Every row comes from one small tree of marks. The marks that hang from a mark follow it in brackets, in alphabetical order. Every link used is in the known rows. Which tree was each row made from?
Known rows
vobadom{memim}: [ 11.9   2.8   6.9  26.3 -36.7  -2.6  18.9 -12.8  -1.4  18.2 -13.0  11.5
   6.6  -7.2 -39.0  10.0 -23.9 -16.5 -11.0   7.6  37.3]
memim{revisa{tebiduz{vobadom}} tofulik}: [-22.3   0.4 -12.8 -16.7  21.2   5.6  -5.1   6.1 -20.5 -35.1   7.2   1.0
 -20.4  23.3  32.7 -16.4  16.9   0.8  -1.8  -0.2 -13.4]
revisa{vobadom zolat}: [ 42.7 -15.7  15.9 -26.2 -44.9  32.8   1.5   1.8  13.1  19.9 -22.9 -17.9
  -2.7   1.4 -53.9  45.7 -50.3  -2.6   2.9 -13.1  25.3]
firu{zolat}: [ 39.8 -17.6  -9.9  43.5 -58.1  38.5   5.0  12.1 -12.1  25.9 -22.2 -47.6
 -15.5 -33.9 -37.8  34.1 -51.0 -15.9 -17.6 -26.2  22.0]
tofulik{vobadom{memim{revisa{zolat}}}}: [ 13.1   9.0   5.9  26.7 -45.1 -10.4  42.8 -29.0 -13.0   5.3  26.2  15.1
 -21.3  17.1  -2.6   1.1  11.3 -25.8   5.9  -5.5  23.2]
tebiduz{vobadom{memim{revisa{zolat}} tofulik}}: [ -9.5 -10.5  -5.4  22.6   4.0 -25.1  30.4  17.2  -0.3   9.1  17.4  16.3
  -3.0  18.6  19.9  -9.7  43.3   1.4 -33.8   8.0  -5.5]
revisa{tebiduz{memim} zolat}: [ 16.1 -13.8 -26.8 -26.8 -25.1   6.2 -18.6 -26.3  17.7   9.5 -10.6 -36.7
 -18.3 -37.9 -41.4  33.6 -28.7  -3.4  41.6 -27.0  24.7]
tebiduz{vobadom}: [ 36.6 -15.4   6.4  16.5 -17.3  35.1 -17.1  -7.0  -7.6   0.2 -17.5 -13.6
  -0.3  18.0 -20.2   6.1 -31.0   1.8 -26.7  -3.9  16.0]
revisa{memim tebiduz}: [  7.0  27.6   9.2 -32.7  37.0  18.5 -49.3 -33.3   6.0 -33.5 -27.0   1.8
  30.0 -31.1 -23.0  -5.3 -44.9   2.1  36.0   1.7  11.9]
revisa{tebiduz vobadom{memim}}: [-14.5  30.8  17.6 -33.1  64.7   7.9 -37.9   1.0   9.5 -42.6 -17.8  26.7
  23.8  23.6 -15.3 -27.2 -44.4  14.0  -0.4  44.0  -0.3]
vobadom{memim tofulik}: [-16.6  -8.9  14.8  25.2 -21.5 -36.9  44.2  25.7 -10.7  46.3   9.7  15.6
  16.3   4.6 -18.0 -16.9   6.9  -8.3 -38.2  22.5   8.8]
tofulik{vobadom{memim{revisa{tebiduz}}}}: [  1.7  21.1   8.1  18.6 -11.7  -9.1  24.4 -30.7 -17.6 -15.7  24.2  23.4
 -13.6  25.9   5.1 -20.0   4.9 -20.1   4.8   8.3  16.3]
tebiduz{memim{revisa tofulik}}: [  6.2   2.5   0.3  38.4 -24.1  12.2  -1.9   3.3 -16.1  27.8  -3.5   0.1
   1.3  -6.5  21.6 -10.5  19.5  -6.5 -11.9 -12.5  -9.0]
memim{revisa{vobadom zolat}}: [ 35.3   5.4   2.6 -40.8 -26.4  31.7   6.8 -12.1   2.9 -10.6 -12.3   8.7
 -15.1   9.7 -25.7  35.1 -10.7 -16.3  13.0 -27.7  29.4]
revisa{memim tebiduz vobadom{tofulik} zolat}: [-18.0  15.6  17.7 -56.9  60.0 -12.3 -25.7  13.6  26.5 -16.0  -5.5   6.6
  35.4 -19.2  -0.4  -1.8 -11.7  21.6  26.2  14.0 -26.7]
tofulik{vobadom{memim{revisa}}}: [ 10.7  16.7  13.1  30.8 -31.7  -4.7  34.3 -28.5 -19.3  -2.1  22.7  22.5
 -12.7  26.0   2.1 -14.5   6.5 -23.9  -2.7   4.4  19.6]
tebiduz{memim{revisa} vobadom{tofulik}}: [  2.0   2.1  -0.8  39.5  27.6  -2.4  -8.8  17.7  -8.0  15.0  11.9  16.2
  12.7  17.8  50.9 -38.8  54.3  10.8 -39.9   0.9 -32.7]
vobadom{memim{revisa{tebiduz}} tofulik}: [-37.1  12.5  -1.7  -9.7  22.4 -45.6  35.7  15.0  -8.6   3.5  20.6  35.1
   5.4  11.2   7.8 -30.4  35.1  -9.5 -16.6  19.7   2.4]
revisa{tebiduz}: [ 16.6   0.6  -3.2 -43.1   0.6  28.7 -33.7 -25.5  -6.8 -22.6 -23.0 -18.8
  -4.5  -2.9 -52.4   4.1 -67.2  -5.4  17.5  -2.7  33.3]
tebiduz{memim{revisa{zolat} tofulik} vobadom}: [ -1.5 -11.3 -15.7  53.5  -4.1   0.1  -1.3  11.8  -1.5  15.3  10.8  -5.1
  -9.5   1.7  55.3  -7.1  57.0   9.2 -18.6 -13.1 -31.5]

Which tree is each row?
[ -8.7  -2.0  -3.4  40.3   6.6  -6.4  12.2   8.9  -6.9 -10.0   5.2  16.7
  -2.9  22.4  27.9 -13.0  27.9   2.6 -29.9  13.4  -6.1] -> tebiduz{vobadom{memim{revisa tofulik}}}
[ 10.5   6.0 -12.0 -44.4  -1.9   3.9 -23.5 -37.0  24.7 -14.8 -18.0 -20.9
   5.6 -55.6 -36.8  39.5 -30.1  -2.9  61.7 -26.0  22.9] -> revisa{memim tebiduz zolat}
[ -9.2   3.9  -2.1   5.4  11.6   6.5 -28.8 -10.4 -12.2  -5.1  -0.4 -16.2
  -0.1  -1.0   2.6 -26.5 -24.2   5.1   8.6  10.1  -8.8] -> revisa{tebiduz{memim{tofulik{vobadom}}}}
[-25.8   0.3  -4.0 -31.8  25.2 -18.2  -2.5  13.4  22.4 -16.5  -0.7  -0.5
  -3.1   1.6 -11.8  10.2 -16.9  13.6  18.4  23.5  -6.0] -> revisa{tebiduz vobadom{memim{tofulik}} zolat}
[ -5.7 -21.7 -27.8 -13.3   9.1 -14.0 -14.6  -0.6  16.8   8.1   7.7 -30.1
 -13.0 -17.2  -2.5   7.6   8.9  13.4  13.9 -11.3  -8.3] -> revisa{tebiduz{memim vobadom{tofulik}} zolat}
[  6.6   7.7  31.1  35.8 -21.7   8.5   1.7  -7.1 -15.6  16.4  -3.7  -1.9
  24.9 -13.7  10.1  -7.6 -12.4  -4.0   0.2   2.1 -11.0] -> revisa{memim{tofulik{vobadom}}}
[  3.9  -8.9 -11.3  34.2   8.2  -9.7   4.3  15.6   1.0  25.1  16.5   4.2
  -0.3   5.4  44.5 -15.5  61.4   8.3 -27.0 -12.2 -27.3] -> tebiduz{memim{revisa{zolat}} vobadom{tofulik}}
[-10.1  -2.9 -12.6 -29.5  33.4 -16.1 -19.9 -11.4  24.2 -16.1   0.7 -13.5
  10.8 -36.3   1.5  13.8   6.1  14.5  34.1  -9.2 -11.0] -> revisa{memim tebiduz{vobadom{tofulik}} zolat}
[ 11.2   2.9  33.7 -17.1   3.4  -1.2   4.0  21.6  19.9  28.1  -9.4   5.3
  38.8 -19.2  -9.7  18.0  -6.5  10.2   1.3   0.8 -16.5] -> revisa{memim vobadom{tofulik} zolat}
[-10.7  -2.0  -2.3 -25.0  24.7   4.2 -30.3  13.2  19.3  -3.3  -7.2 -17.7
   2.1  -5.6  -1.5   4.5 -20.2  20.4  18.5   8.4 -21.3] -> revisa{tebiduz{memim{tofulik}} vobadom zolat}
[-21.9   5.5   5.8   9.6  -6.2 -39.4  50.2  19.9 -12.1  24.1  18.5  35.2
   7.0  11.1   3.5 -20.2  38.3 -14.8 -29.0  13.4   8.1] -> vobadom{memim{revisa} tofulik}
[-19.8  -0.1  -6.4 -14.4  44.7 -11.7 -18.4   2.2  -1.1 -24.2   1.9   2.9
   5.1  15.2  -3.1 -28.0 -11.4  12.1 -10.6  25.1  -3.1] -> revisa{tebiduz{vobadom{memim tofulik}}}
[ -2.7  -2.0   8.7  18.0 -37.1   5.7  34.6  -0.6 -37.6   1.3  24.0   2.7
 -25.7  31.9  29.7 -13.1  20.6 -18.6  -9.8  -9.0  -5.6] -> memim{revisa tofulik{vobadom}}
[ 33.4   3.5 -10.5  14.5 -41.0  19.0  -2.1 -21.4   1.7  26.0 -10.0  -3.9
  -7.8 -22.8 -11.3  20.6   9.3 -15.7  12.1 -35.1  20.9] -> tebiduz{memim{revisa{zolat}}}
[ -4.1  -0.8  -6.1  58.7  14.8   7.7 -13.7  12.8 -10.1   6.2   6.3   5.9
   2.7  14.1  62.7 -28.0  49.3  11.9 -31.0   0.1 -36.8] -> tebiduz{memim{revisa tofulik} vobadom}
[-19.1 -16.2 -27.9 -25.4  -6.0  -6.1  12.7   3.0  -8.0 -21.9  13.8 -14.7
 -37.3   5.5  22.9  13.4  26.6  -3.3  16.1 -18.7  -5.6] -> memim{revisa{tebiduz{vobadom} zolat} tofulik}
[  1.1  22.3  50.5  13.8  29.0  22.4 -28.1  20.8  -1.1  -0.2 -24.3  19.0
  53.3   1.8  15.6 -17.3 -26.1  16.3 -15.6  27.5 -31.2] -> revisa{memim{tofulik} vobadom}
[ 15.2 -23.5 -28.2 -39.7 -11.0  10.2 -17.0 -21.8  15.8 -17.4  -7.4 -37.7
 -28.0 -13.2 -38.2  36.6 -30.5   2.9  29.6 -21.1  24.0] -> revisa{tebiduz{vobadom} zolat}
[-31.1   2.0 -19.6   4.2 -14.2 -32.2  34.8  -1.3   0.1  -4.2  12.8  12.7
 -19.7  -7.8   5.0   9.2  28.3 -13.1  12.4   1.8  12.8] -> vobadom{memim{revisa{tebiduz zolat} tofulik}}
[  0.2  -9.3   3.5 -14.7 -29.8  10.4  25.0  20.1  -9.1   4.4   3.3  -1.4
 -19.0  15.9  11.2  21.3  14.4  -6.8  -3.0 -14.0  -4.8] -> memim{revisa{vobadom zolat} tofulik}
[ -3.5   9.3  33.7  18.3   7.1   7.5   0.1  25.3  -2.9   6.6 -13.9  21.5
  25.0  26.5  -6.2 -15.4 -26.0   7.0 -32.7  36.7  -6.3] -> revisa{vobadom{memim{tofulik}}}
[  7.0  -3.7 -25.9 -50.6   3.1   3.2   3.7 -15.3   1.3 -27.3   6.8  -3.8
 -29.4   2.8  -6.8  18.6  13.3  -9.6  22.0 -27.4  19.0] -> memim{revisa{tebiduz{vobadom{tofulik}} zolat}}
[ -5.1 -12.7   2.9  50.2  -5.4  -4.6   8.6  12.0  -5.3   5.5  -0.1   3.7
   3.3  17.4  12.5 -10.0   8.1   7.1 -36.3  20.2  -4.6] -> tebiduz{vobadom{memim{tofulik}}}
[-12.4  -3.2   2.4 -39.1  36.2  -9.9 -20.9  23.7  19.0   9.5   1.6  -9.7
  10.8  -1.6  -4.5  -7.6  -9.4  21.3   7.6  12.7 -24.0] -> revisa{tebiduz{memim} vobadom{tofulik} zolat}
[-20.9  -7.1 -15.5 -12.2  23.5 -14.5 -19.4  -7.2  20.0 -19.3   0.1 -23.2
   3.0 -36.8  17.2  16.7   7.9  16.7  37.3  -7.4 -20.8] -> revisa{memim{tofulik} tebiduz{vobadom} zolat}
